In the rows, zero is written as 128.
Known rows, with every step that occurs
guvo > roli: [134 137 138 170 140 129 154 131 117 146  86 118 127 122 161 162 108 135
 129 118 129 133 146 154 151 128 123 133  74 120 101 159 138 130 117 122
 152 143 120]
bonu > vukizo > dasuz: [115 168 122 127 101  70 153 104 153 109 174 192 133 118 186 123 102 103
 124 115 112 142 128 136 131 122  95 136 154 131 126 135 120 104 136  68
 127 155 137]
guvo > roli > davo > feveke > torig: [120 126 124 196 144 156  81 147 152 187  50  36 109 114 129 160 167 153
 126  97 171 134  89 109 147  82 163 116  39 117  86 156 137  83 131 144
 146  73  98]
piduz > guvo > roli > fatu > vukizo > bonu > nonel: [134 126 165  81 159 148 204 158 129  84 156 120 123 127 155 113 107 109
 128 128 143 158 132 149  80 141 118  61 149 123 165 108 124 138  87 134
 142  99  68]
guvo > roli > davo > feveke: [127 107 133 209 158 139 138 161 148 163  64  38 118 115 152 164 133 121
 150 112 163 135 111 116 159  91 149 135  34 113 101 156 132  89 111 110
 150  98  94]
fatu > piduz > guvo > roli > davo: [128 133 179 140 183 129 201 188 113  93  74  64 121 151 158 141 126  88
 130 138 149 137 144 153 126  85 168 129  29  85  92 143 142 110  91 168
 172 143  85]
piduz > fatu > vukizo: [117 141 141  83 132 114 163 131 116  77 106 149 107 120 117 145 119  85
 160 162 122  97 127 143 122 176  88 114 136 113 131 150 112 150 128 147
 129 151 102]
roli > fatu > vukizo > bonu: [133 108 122  99 124 120 124 138 133 120 167 146 136 101 116 131 111 119
 143 119 129 120 138 108 129 150  77 115 170 137 171 120 124 116 124 114
 126 125  77]
bonu > piduz: [122 149 154 150  94 108 129 114  96 130 154 130 103 129 118 112 125 127
 119 145 101 125 157 150 133 115 101 125 110 150 148 136 127  98 118  83
 140 161 164]
roli > fatu > vukizo > dasuz: [139 131 147 110 108  78 127 133 150  93 160 155 154 102 141 118  89  86
 138 121 118 123 142 120 120 155  63 131 169 125 143 139 111 104 133 115
 132 148  76]
vukizo > dasuz: [135 148 119 145 107  91 130 135 138 125 126 175 135 126 161 133 113 126
 119 133 106 149 143 130 156 124  91 154 130 131 116 144 133 105 136  96
 129 149 130]
vukizo > bonu > piduz > guvo > roli > fatu: [137 130 156 120 101 136 191 166 106 126 142 118 109 132 147 109 101 119
 104 138 133 147 163 134 110  62 107  71 118 152 178 117 132 103  88 101
 150 121 103]
feveke > davo: [127 152 127 156 122 105 112  71 105 170  77 102 132 129 105 163 109 168
 104 131 112 137 114 137 135 105  82 151  85 146  85 159 154  90 139 123
 116 149 149]
piduz > fatu > vukizo > dasuz > nonel: [127 139 103  74 122 111 153 135 170  61 165 175 144 133 134 125 136 103
 178 175 112 123 153 141 125 186  77 126 191  88 128  86 117 128 140 122
 135 136 123]
piduz > fatu > vukizo > dasuz: [125 143 125  86 105  88 167 149 140  66 128 180 127 127 151 128 116  73
 163 169 123 114 130 132 128 166  76 121 163 111 130 141 108 139 137 132
 124 147  91]
davo > feveke > torig: [125 156 120 158 111 159  52 132 135 193  59 103  85 118 102 154 163 180
 139  94 147 124  89 118 144 127 129 148  83 141  87 150 133 117 152 128
 131  99 153]
dasuz > vukizo > bonu: [121 120  64 142 130 127 109 115 123 150 191 162 134 121 121 142 142 168
 126 138 120 121 118 129 160 115  99 152 149 121 174 110 151 111 143 109
 112 138 148]
davo > feveke > torig > nonel > dasuz > vukizo > bonu: [147 102  29 161 125 176  17 103 157 195 159 143 141 132 102 127 184 199
 138  99 150 123  64  78 139 131 190 153 184 134 133  76 147 145 158 135
  76  81 200]
davo > feveke: [126 133 120 164 126 144 111 146 128 171  77 108  96 115 121 159 126 146
 151 110 144 122 112 131 158 136 114 160  81 134 105 151 129 120 136  98
 133 120 150]
piduz > guvo: [129 161 148 121 134 115 151 138  99 124  67 138  97 140 135 151  98 126
 111 142 115 134 119 152 129 122 107 133  93 141 108 143 141 123 120 139
 129 157 135]
gatap > piduz > guvo > roli: [116 147 176 118 167 121 211 157 101 121  31 122 138 136 144 150  92 101
 116 138 145 141 158 178 133 114 155 115  86 135 104 156 123 182 103 211
 170 135 121]
piduz > guvo > roli > fatu > vukizo > bonu: [142 117 144  95 142 129 180 169 117 102 117 117 134 120 161 142  89 103
 139 123 148 137 130 131 110 125  95  77 140 129 156 126 130 142 100 166
 137 121  55]
guvo > roli > davo > feveke > torig > vukizo > dasuz: [127  66 136 199 121 145  58 141 177 176  78  65 157 133 169 133 178 129
 115  91 166 147  86  71 149  89 191 122  96 127  82 158 117 107 159 136
 130  80  93]
davo > feveke > torig > roli > fatu > vukizo: [117 111 136 118 126 162  31 113 143 184  87  65 127 103  81 136 135 165
 143  65 152 110  80 100 118 138 147 136 111 145  86 161 109 153 165 175
 108 102 113]
torig > vukizo > bonu > nonel: [113  69 145 119 138 155 126 100 139 137 177 169 124 147 144 107 168 158
 101 121 109 154 130 116 127 156 167 116 174 153 152 114 126 142 132  75
 113 121 146]
piduz > fatu: [115 150 129 106 117 121 171 132 124 112  79 161  90 127 122 152 122 107
 135 159 115 103 139 138 136 135 102 128 112 116 121 151 126 121 129 112
 136 138 115]
torig > feveke > davo: [127 162 133 176 105 125  94  63 107 199  61  94 119 142 104 165 115 169
 100 135  96 149 107 113 144 133 131 150  71 164  67 164 150 125 140 106
  98 127 157]
gatap > piduz > guvo > roli > fatu > vukizo > dasuz: [133 127 187  83 152  87 207 169 129  69  94 137 184 111 163 118  62  45
 131 133 153 139 167 154 103 131 113  99 145 127 138 146  96 172 104 220
 173 130  63]
gatap > piduz > guvo > roli > fatu: [122 137 194 100 160 124 219 149 112 121  39 115 144 116 129 146  67  83
 105 126 147 125 173 162 116 103 143  97  96 132 123 151 115 156  96 201
 181 123  83]
roli > fatu: [128 137 150 132 121 116 128 114 131 143 106 139 118 101 108 147  88 116
 110 116 114 108 150 130 133 119  96 137 113 132 132 142 128  86 128 100
 142 131 102]
torig > nonel > dasuz: [151 114 114 158 141 119 109  88 129 140 101 164 145 140 133 137 107 135
 132 122  99 126 126 112 135 170 167 166 156 141 103 110 136 143 129 118
 107 145 181]
piduz > guvo > roli > fatu > vukizo > dasuz: [149 139 164 113 127  95 185 166 133  76 110 123 154 121 179 133  63  66
 132 123 136 143 137 138 101 133  82  98 133 115 128 137 118 130 112 169
 150 139  58]
nonel > dasuz > vukizo: [137 146  66 172 134 104 109  75 105 125 175 139 163 127 118 137 109 131
 103 135 109 103 115 134 154 129 125 169 133 103 132 119 144 134 149 122
 100 146 164]
torig > nonel > dasuz > vukizo > bonu > piduz > guvo: [146 117  77 131 114 119 120 106 106 121 215 164 141 162 125  87 134 141
 110 162 105 130 115 123 110 103 170 126 196 147 187  60 139 146 119 118
  85 147 205]
roli > fatu > vukizo > dasuz > nonel: [140 129 123  99 125 104 113 117 172  96 190 149 170 106 124 120 105 110
 152 126 108 133 162 130 119 174  77 139 191  99 144  77 119  97 136 107
 143 135 103]
fatu > piduz: [126 142 159 122 138 130 145 149 109 112 120 139 109 133 125 135 132 125
 145 122 126 118 162 154 142 143 126 178  82 101 100 138 135 134 119 121
 164 165 145]
gatap > piduz > guvo > roli > fatu > vukizo: [122 130 204  84 171 112 204 154 106  86  67 106 157 107 125 143  67  59
 138 126 154 114 159 164  99 141 132  89 122 127 134 148  99 179  91 236
 174 132  72]

Rows
[120 136 167  96 136 194  86 170 130 167  43  66  91 135  90 131 140 159
 126  75 165 119 104 119  98  84 181 150  63 128  63 151 126 162 141 183
 141 108 132] => davo > feveke > torig > roli > fatu > piduz > guvo
[103 125 127 165 145 135  49  91 138 189  78  65 133 137 102 134 161 178
  93 107 117 136  91  96 147  77 184 144  77 139  78 160 140 101 154 161
 101 123 119] => feveke > torig > roli > davo
[134 152 190  85 140 136 175 167 109  96  90 129  97 131 117 132  96  91
 120 122 129 110 161 150 101 114 120 142  88 105 113 136 129 116 105 140
 172 153 108] => roli > fatu > piduz > guvo
[130 164 171  93 148 137 178 176  96  98  84 130  93 152 130 136 121 110
 134 138 129 126 149 166 117 125 131 159  80 110  96 135 139 144 109 152
 156 174 142] => fatu > piduz > guvo
[111 130  83 123 144 140 137 102 137 130 232 164 124 133 118 109 162 173
 112 144 114 140 122 153 131 136 132 129 150 116 183  97 146 108 125  77
 113 120 157] => dasuz > vukizo > bonu > nonel
[136 123 183 133 143 146 188 155 127 111 112 112 123 113 141 140 105 100
 139 101 142 113 185 149 122 124 129 149  66  87 109 144 127 122 105 128
 194 139  90] => guvo > roli > fatu > piduz
[147 124  64 175 131 158  10  80 148 188 125 122 140 131  93 138 163 171
 140  94 143 101  62 101 125 145 196 167 144 123 105 102 135 143 164 152
  93 107 212] => davo > feveke > torig > nonel > dasuz > vukizo
[122  71 108 139 104 188  22 133 144 206  97 125 112 131 122 140 193 189
 116  86 153 128  87  76 150 122 169 131 147 167 113 129 130 147 170 119
 101  89 147] => davo > feveke > torig > vukizo > bonu
[145  91  44 154 144 132  89  89 140 150 195 179 167 141 126 124 133 161
 127 130 110 130 111 104 150 149 171 164 198 128 158  74 148 140 141 115
  79 135 188] => torig > nonel > dasuz > vukizo > bonu
[137 153 176 122 159 147 204 184 100  95  69 105 108 153 164 144 113 105
 139 129 142 139 155 176 120 122 143 140  48  97  85 147 140 155  97 171
 179 158 121] => fatu > piduz > guvo > roli
[122 124 127 117 102 111 118 138  97 107 212 139 119 128 123  95 144 132
 145 149 115 137 143 135 130 143  89 108 164 155 183 118 127 128 114 103
 118 150 140] => fatu > vukizo > bonu > piduz
[124 127  89  80 138 134 192 122 130  51 195 166 126 145 135  95 146 114
 138 172 124 138 124 124 106 181 123  89 198 120 155 107 114 176 118 100
  96  95 116] => piduz > fatu > vukizo > bonu > nonel > dasuz
[117 110 144 135 131 131 113  92 130 167  98 112 137 113 107 138  88 141
 107  94 112 119 134 117 137 110 145 149 106 143 110 158 123 125 135 120
 114 141 112] => torig > roli > fatu
[124 145 123  76  90  99 154 130 152  47 219 161 132 139 127  84 150  91
 167 188  99 129 173 152 110 166  75 105 197 104 162  83 107 117 129  91
 138 149 147] => bonu > piduz > fatu > vukizo > dasuz > nonel
[121  75 108 164 129 152   4 114 200 178 126  86 154 134 123 123 206 161
 121 104 137 143 101  69 143 117 189 146 149 123  95  91 123  79 179 110
 121  83 143] => roli > davo > feveke > torig > vukizo > dasuz > nonel
[122 148 145  84  75  79 169 149 127  52 190 172 119 132 142  84 126  67
 149 186 111 123 150 142 111 144  72  96 165 125 162 137  96 127 123  99
 134 158 119] => bonu > piduz > fatu > vukizo > dasuz
[ 95 110 134  44 147 123 193 158 126  81 126 176 139 119 109 127 143  94
 166 175 147 115 155 137 131 168 109 100 181 134 158 134 102 187 118 183
 136 120 104] => gatap > piduz > fatu > vukizo > bonu
[151 114  80 166 146 117  91  64 129 138 161 161 164 136 113 135 110 136
 132 130 102 103 108 125 136 163 175 175 162 115 133  98 138 137 141 134
  99 153 199] => torig > nonel > dasuz > vukizo
[118 134 118 174 134 141  48 133 151 185  63  59  98 117  99 146 174 155
 124 106 155 123  76  96 144  96 152 134  67 130  92 146 134  73 143 124
 127  80 116] => roli > davo > feveke > torig
[132 131 159  78 104 111 150 156  97  88 189 130 110 126 111  94 107 103
 123 150 122 125 143 131  92 115  78  75 174 162 197 105 116 114 100 121
 127 139 106] => roli > fatu > vukizo > bonu > piduz > guvo
[126 126 164 186 130 129 169 177 109 130  85  17  93 134 141 125 129  97
 130 143 159 142 116 134 122  55 154  89  36 135 133 147 124  85  91 117
 152 111 118] => bonu > piduz > guvo > roli > davo > feveke
[110 128 108 157 120 175  34 116 138 216  55  78 105 130 105 148 159 205
 126  77 144 136  77 111 148 109 173 163  79 152  62 167 131 154 166 156
 107 110 162] => davo > feveke > torig > roli
[125 153  84 157 147 117 138  58 117 108 208 144 152 135 116 104 125 136
  95 141 101 124 120 158 120 149 149 144 142 102 143 106 136 124 137  95
 107 126 183] => bonu > nonel > dasuz > vukizo
[134 130  87 141 135 136 156 109 127 115 186 163 132 143 147  99 142 161
  99 140 111 169 133 122 133 142 141 125 161 140 143 101 146 136 119  61
 100  96 154] => vukizo > bonu > nonel > dasuz
[132 101 152 122 104 124 161 143 115 107 205 111 141 108 137 104 114 111
 140 125 137 132 168 128 117 117  97  77 150 139 193 119 115 118  98 105
 146 125  88] => guvo > roli > fatu > vukizo > bonu > piduz
[124 123 137 104 105 116  52  97 158 145 136 133 164 116 119 107 118 144
 117  88 122 134 109  97 118 130 126 134 161 141 106 152 113 139 163 173
 105 132  92] => feveke > torig > roli > fatu > vukizo > dasuz
[137 125  29 156 128 123 112  99 113 137 205 160 165 129 128 123 133 155
 109 137 116 124 114 114 165 115 119 155 162 114 165 100 153 138 145 109
  87 118 154] => nonel > dasuz > vukizo > bonu
[113 144 159  83  95 102 170 124  98  67 161 138  96 127 102 106 134  78
 159 176 112  95 147 154 110 155  90  91 140 132 162 141 101 139 117 114
 140 161 132] => bonu > piduz > fatu > vukizo
[113 131 121  94  75 130 177 148 116 105 167 175  81 136 121 104 156 129
 133 182 110 124 160 122 134 100  96  89 148 146 180 125 124 117 116  65
 126 133 138] => vukizo > bonu > piduz > fatu
[126  80  96 151 117 189  51 100 148 171 150 125 131 150 128  97 204 189
  91  93 144 155  82  76 119 137 207 116 175 161 112 105 123 163 162  86
  82  53 172] => davo > feveke > torig > vukizo > bonu > nonel > dasuz
[148 112  37 148 128 148  31  75 147 175 180 177 159 143 106 119 169 196
 113 116 116 127  90  92 138 137 179 152 198 131 144  73 152 143 156 142
  76 115 193] => feveke > torig > nonel > dasuz > vukizo > bonu
[147 137  73 158 134 131  30  48 138 162 144 156 157 141  97 127 150 166
 109 117 106 102  88 116 126 152 183 162 168 115 117  95 147 138 162 160
  93 134 199] => feveke > torig > nonel > dasuz > vukizo
[133 135 149 115 118 126 178 173  84  91 164 106 119 144 166 108 122 115
 141 150 137 158 140 154 112 121 100  70 129 148 169 117 127 158  91 151
 134 147 118] => fatu > vukizo > bonu > piduz > guvo > roli
[128 135 175 105 133 131 159 146 125 111 123 134 113 114 107 132 112 101
 134 108 126 101 176 143 122 126 115 162  93 102 118 139 126 105 115 109
 172 148 108] => roli > fatu > piduz
